Each row comes from the steps of one walk. Every step used is in the known rows, and no mark comes twice. Write the walk behind each row, first mark first.
Known rows
roniv, gezof, bulol: [  1 -13  15 -11  -8  -8   8  -7  43   3  -5  -9   4  -5 -27  -8   5  10
  11   9  -7  20  -9  31 -51  -2  -7   4   4]
bigi, fudezak: [-12  -3  -6  10  -5 -20  -5   2 -23  18   0  -4   7 -19  16 -10   1  11
   5   4   6  -5  -5 -23   7 -15  -3  -9  -1]
tivuzoz, tedif, suket: [  3 -13  -2   4  11 -14   1  -9  16   6   2   2   3  28   4   8   9   0
  -1   0   2 -23  -2 -11  27  -5  11  14   0]
suket, konop: [  0   3  -3  -2   0 -19   3   8 -17  -6  -2  -7  -5   5  -4 -13   5  -3
   5  -3  15  16 -23  -3 -16 -15  16   0 -13]
bigi, pugi, tivuzoz: [ -5 -22 -12  14  27 -15  -4  17 -42  12   4  -5 -23   6 -12 -13 -15  -2
  14  -6  -6  -6  -4  12 -13  -4  12 -16   1]
suket, tedif, bigi, fudezak: [-13 -15  -3  -3  -7   7  -6   6 -37  -8   1  -2   8 -29  22  10  10  18
  -6   4 -10 -21   7 -11  51 -10   1  -5   5]
pugi, tivuzoz, fudezak, suket: [  7  16   5  26  22 -19  -6  17 -12  18   8   0 -12  27   4  -5   9 -15
  13   0  17 -13 -17  -3  18   3  -3  -4  12]
bigi, fudezak, suket, tedif, tivuzoz: [  8  -7  -1  -9   2  -3  -6   9 -12 -21   4   0   8 -11  20  12  14  14
   6   9   2 -46 -17 -10  25 -17 -10   8  10]
suket, konop, kisem, gezof: [ -2  67   4   9  13 -11  20  -2  -2   5  -1  -3  -7  -6 -22   2 -17  -7
   9  -6  22  55 -11   7 -40   2   6   9 -19]
suket, gezof, bulol: [  5 -20  11  -5 -16  -4   5  -8  30  15  -9  -9   5 -17 -27   2  -6   9
   9   9  -5  37  -8  22 -51  -4   3  -5   7]
konop, roniv, gezof, bulol: [  3   2  26  -6 -24  19  12  -6  37   8  -9  -9   2  -9 -36 -13  -9  18
  19  12  -6  24  -9  50 -68   3  -2  10  -2]
pugi, tivuzoz, fudezak, bigi, tedif, kisem, gezof: [ -4  42  -4  17  -2  11   0  -6 -14   2   5   5   5 -16   7  -1  12  -9
 -12  -6   5  13  17 -15  23  20  -6 -13   3]
konop, roniv, gezof: [  1  10  22  -2 -20  14  14   3   9  20  -5  -4   4  -6 -18 -13 -12  21
  21   4  -1  19 -13  34 -45  -4   1  10  -6]
konop, roniv: [  1   0  13  12  -9  11   7   5 -23  22  -5  -4   0  -2   1 -11 -21  12
  18   3   3  15  -8  13 -23  -6  10   4  -7]
bigi, pugi, tivuzoz, tedif, kisem, gezof, bulol: [  6   7 -23   4  19  29   1  -2  17   1  -1   1 -24  -7 -40   7  -7  -9
  -3  -3 -11   3  18  22 -57  25   0  -6   6]
fudezak, bigi, pugi, tivuzoz, tedif, suket, gezof: [  3 -45 -11  -2  22   1  -7   1   9 -12   2   2  -9  25 -34   9   3  -3
  -8 -10 -16 -16  17  21  37   2  29  -4  14]
bigi, tedif, tivuzoz, fudezak: [ -5  21   9  11 -17   0  -5  -3  -1   8   0   2   6 -18  48  -3   2   2
  -4   5   5 -30   3 -33  32 -11 -20   0 -19]
pugi, tivuzoz, tedif, bigi, fudezak, suket, konop, roniv: [ -3  -3   2   3  -8  29 -18  12   1 -18  -2   4  -8  -3 -31 -11  20   5
 -11  -7  10 -31 -10  11  23   1  29   0   0]
tivuzoz, fudezak, kisem, gezof: [  2  61  -8   3   2  -2  13  -4 -21  20   2   3  -1  25  32   5 -13 -14
   5   6  17  32  -9 -20 -13  11 -24   2   0]
bigi, pugi, tivuzoz, tedif, kisem, gezof: [  4  12 -28   9  23  23   5   6 -12  14   4   4 -21  -3 -24   8 -10  -8
   0 -11  -6  -2  15   6 -35  19   3  -6   1]
fudezak, kisem, gezof, bulol: [  6  21  -5 -15  -1  -2  11 -16   7   4  -6  -4   0  10 -14   1 -12  -4
   6  10   3  49 -14  14 -62  12 -10   0  10]
tivuzoz, fudezak, kisem, gezof, bulol: [  3  51  -5   0  -3   5  10 -13   8   9  -2  -1  -4  22   8   6  -9 -16
   3  13  12  38  -4  -3 -35  18 -27   0   6]
suket, tedif: [  4   8  -1   4  13   1   8   6 -41  -5   0  -6  -4  -2  24  11  -2  10
  11   6  -1   8  -5   2  15  -5   2   6   3]
fudezak, bigi, tedif: [ -4 -30   9  -3   0 -11  -2  -9 -25 -11  -3  -1  18  -9  25  -9   3  10
  -9  -5  -2   2  13 -13  43  -6  11   1   2]
tivuzoz, tedif, kisem, gezof: [  8  21 -12  -1   2  17  14  -7  12  18   0   5   4  -5   0  12  -1   0
  -3  -4   3  15   9 -15 -28  13  -5   9  -2]
pugi, tivuzoz: [ -6  -3  -1  25  18 -15  -3  11 -29  12   2  -7 -15  -9 -10 -16   0   2
  15  -1   0  17 -15   5 -12  -4  11 -15   0]
bigi, tedif, kisem, gezof: [  2  26  -5  -9 -20   3  13 -19  -2  22  -1   4  15 -25   0   5  -2   7
  -3  -3   7  17  -2 -12 -37   7  -6   2  -2]
fudezak, tivuzoz, tedif, kisem, gezof, bulol: [  8  10  -2  -9   0  30   7 -13  49 -21  -5   2   3  -6 -11  14  -1  -3
  -5   7  -7  17  17  -2 -59   9 -21  10  -7]
fudezak, bigi, tedif, suket, konop, kisem: [ -2   5  15 -10  -9 -33   1 -21   2 -32   4   4  16   7  -4   1  14  -7
 -10  -9  11   3  -3   2  47  -4  29  15  -9]
kisem, gezof: [ -2  25  -1   8  20  -6  16   1  -6  25  -2  -6  -1   3 -14  -2 -15   5
   9   0   9  34  -8   0 -31  -3  -3   1  -2]
gezof, bulol: [  1 -21   8   2   2 -14   1  -5  12   5  -5  -9   0  -2  -8  -7  -2   3
   9   8  -2  18  -8  10 -27  -4   2  -1   1]
bigi, pugi: [ -1 -29 -10  -3  15 -17   2  11 -32  16   1  -3  -9  16  10  -4 -22   2
  10  -4  -2 -12   3   2  -9 -10   6   0  -2]

Which walk is each row?
[  2  -2  12 -27 -31  30  -3   5  40 -15  -5   6  13  -1 -25  -5  24  15
 -13  -4   8 -34  -6  22   7  -2  14  20  -2]	tivuzoz, tedif, bigi, fudezak, suket, konop, roniv, gezof
[ -2 -59   0 -13  15  17  -8  11   0 -22  -1   5  -2  14  22   4 -15   2
 -10 -10 -22 -40  32  -9  31 -12  -3   7 -12]	fudezak, tivuzoz, tedif, bigi, pugi
[ 13  76  12   5   6  -8  13   8  34  -3   5   5  -2  13  -6  11  -6 -20
   7  -3  30   7 -16  -1 -15   0 -15  19 -17]	tedif, tivuzoz, fudezak, suket, konop, kisem, gezof
[  0  58   8   3   9  -7  17 -10  26  -7  -5  -8  -8 -11 -43   4 -13  -9
   7   1  17  61  -8  25 -61  10   4   8 -13]	suket, konop, kisem, gezof, bulol
[ -6 -14 -10 -20 -25   6  -7  -3 -50 -18   3   4  11 -19  42  11  11  11
  -7   6 -11 -11  -2 -13  41   0  -5  -5  13]	suket, tedif, bigi, fudezak, kisem
[  0 -39   7   0   1   8  -3   2   1   7  -3   2   4  -1  16   2   1   6
 -11  -8 -11 -15  15 -10  40  -2   8   6  -3]	tivuzoz, tedif, bigi
[  1  21   2  -7 -34  -1  -7 -12 -18  -5   1   8   9  -8  63  -3   1  -4
  -4   7   4 -20  -9 -34  23  -3 -26  -1 -12]	bigi, tedif, tivuzoz, fudezak, kisem
[ -9 -19  -3  17  16  -1 -12  23 -30  14   7  -1 -20   8  10  -5  -7 -11
   0  -9 -11 -29  14   2  38   0   2 -18   0]	tedif, bigi, pugi, tivuzoz, fudezak
[ -1 -31   1 -22 -12 -24 -11   9   2 -12   2   1  14   4 -10 -10  23   1
 -11  -7  13 -29 -19  -9  20 -17  17   0   5]	tedif, bigi, fudezak, suket, konop
[ 15  68  18  -1   4  -3  10  -1  63 -16   1   0  -5  11 -27  12  -4 -24
   5   5  26  14 -14  16 -37   7 -16  18 -13]	tedif, tivuzoz, fudezak, suket, konop, kisem, gezof, bulol
[  3 -15   9  -8 -16 -26   7  -9  26  23   1  -2  12  11 -26   8   4   6
  10   3   1  10 -21  13 -20 -14  12   1   7]	tedif, suket, gezof
[  0  20 -14  11  24 -15  -3   2  -2 -18   8   4 -28  21 -28   7   0 -19
   2 -12   7 -19   0  18  12   7  29   7 -14]	bigi, pugi, tivuzoz, tedif, suket, konop, kisem
[ 14  -2  13   2   1 -14  -3  14  18   8   5   3   7  24  24   0   4  -9
   8   3  10 -36 -16 -17  19 -13 -16   9  -2]	tedif, tivuzoz, fudezak, suket
[ -7   4 -11 -17 -14  22  -4 -20  24  -8  -7   4   7 -12  -1   8   4   3
 -22   6  -7   7  13  -7  -1  17 -12  -2  10]	tivuzoz, tedif, bigi, fudezak, kisem, gezof, bulol
[  1 -18  14   9   1  -4  -6  14  -2 -10   3  -1   9   6  41  -9   2  -6
  -2   1  -6 -13  11 -21  56 -13  -9  -1  -9]	tedif, tivuzoz, fudezak, bigi
[  5  25 -11  14  10  24   4 -10  32   2  -2  -2 -14 -19 -41   6   8  -6
  -2   2  -4  26   5  15 -52  26   0  -6   6]	pugi, tivuzoz, tedif, kisem, gezof, bulol
[  6  20  -6  -5   4  23  10  -5  23  -8   0   7   5  -2   7  13  -4  -2
  -2  -1  -3  12  14 -17 -36   2 -19  11 -12]	fudezak, tivuzoz, tedif, kisem, gezof
[  0 -28  -4   4  20 -11  -2  16 -35   0   4   0   0  31  36  -2 -14 -10
  -2  -6  -1 -17  29 -13  57  -4  -1  -1   1]	tivuzoz, fudezak, bigi, pugi
[  2 -42  17 -23 -24 -13  -2 -30  47 -15  -6  -3  24  -2 -32   7  14   8
 -13   5  -9   6   4  21  12  -4  18   3  17]	fudezak, bigi, tedif, suket, gezof, bulol
[  5  12   0  -1 -23  -7  -3   4 -13   1   4   5   4  12  54  -4  -1 -10
   7   8  -1  -8 -14 -25  10  -5 -23  -2  -9]	tedif, tivuzoz, fudezak, kisem
[ -3 -31  -7   1  24  14  -7  19 -55 -13   5  -4 -22  -5  -3   5  -7   5
   3  -6 -22 -22   7  26  28   1  15 -11   9]	suket, tedif, bigi, pugi, tivuzoz
[  5  31 -15  17  12  20   6  -1   0  15   2   3 -11 -14 -22   3   4  -5
   1  -5   0  24   2  -1 -33  19   2  -6   1]	pugi, tivuzoz, tedif, kisem, gezof
[-12  13 -14   0  -3  25 -12 -15  13 -12  -4   2  -9 -23 -24  -1  11   1
 -18   5 -11  13  10   3  -7  22  -6 -17  13]	pugi, tivuzoz, tedif, bigi, fudezak, kisem, gezof, bulol
[  0 -39   4  -2  -9  14 -19  -4  51  -4  -4   0   3 -26 -46   4  23   7
 -16   2  -9 -17   5  19   6   7  10 -11  27]	pugi, tivuzoz, tedif, bigi, fudezak, suket, gezof, bulol
[ -8 -53  -2   4  17  -5 -11  19 -33   9   4  -3 -17   2 -14 -13 -10   1
   4 -12 -19 -19   5  19   8  -5  18 -18   3]	tedif, bigi, pugi, tivuzoz
[ -7  -1 -16  -7 -21 -22  -5  -7 -34   8   1   2  10 -10  34  -8   2   4
   4   6   4   5 -15 -27  -2  -6  -9 -10   6]	bigi, fudezak, kisem
[ -8 -28 -12 -14 -25   4 -13  -9 -18  -4  -1  10  14 -12  40   1  10   7
 -19  -2  -9 -19   9 -31  45   2  -3  -3   5]	tivuzoz, tedif, bigi, fudezak, kisem
[-10   9   7  19   8 -21 -13  -8  -8 -10   8   2   3  19   9  -5  23  -9
 -10  -2   5 -26   4 -11  78   1   9  -8   5]	pugi, tivuzoz, fudezak, bigi, tedif, suket
[ 17 -23  10 -11  -6 -20   7   1  17  24  -2   0  13  13 -18   6  -4   7
  11   0   8  13 -20  12 -30  -9   8   8  19]	fudezak, suket, gezof
[-18 -38   9  -4 -11  -7 -14   7  -2 -14   1  -1  14 -19  21 -10   4  13
  -5   1 -13 -19   6 -23  23 -26 -11 -10  -8]	tedif, bigi, fudezak, tivuzoz
[-14 -29  -3   4  -6   6 -11   1   1   5  -2   3  10 -24  22   0  10  13
 -17  -4  -7 -30  18 -28  53  -7   3  -2  -1]	tivuzoz, tedif, bigi, fudezak
[ -4  13 -11  -4   7  13  -5   4  -4  -3   2   0 -21  22 -16   1 -13 -19
  -5   1 -10   8   8  22 -18  23 -13 -17  12]	tedif, bigi, pugi, tivuzoz, fudezak, kisem, gezof, bulol
[  0 -12   2   7  17   8  -1   3   4 -20  -3   2  -1   7  27   0  -5   3
   1   0  -3  -4  14 -21  10 -12 -11   9 -15]	fudezak, tivuzoz, tedif
[  1 -35   2  -1  10  -1  -7  20 -15 -14   5   0   1  18  36  -4 -12  -8
  -3  -4 -12 -36  24 -14  54 -13  -8  -2  -9]	tedif, tivuzoz, fudezak, bigi, pugi
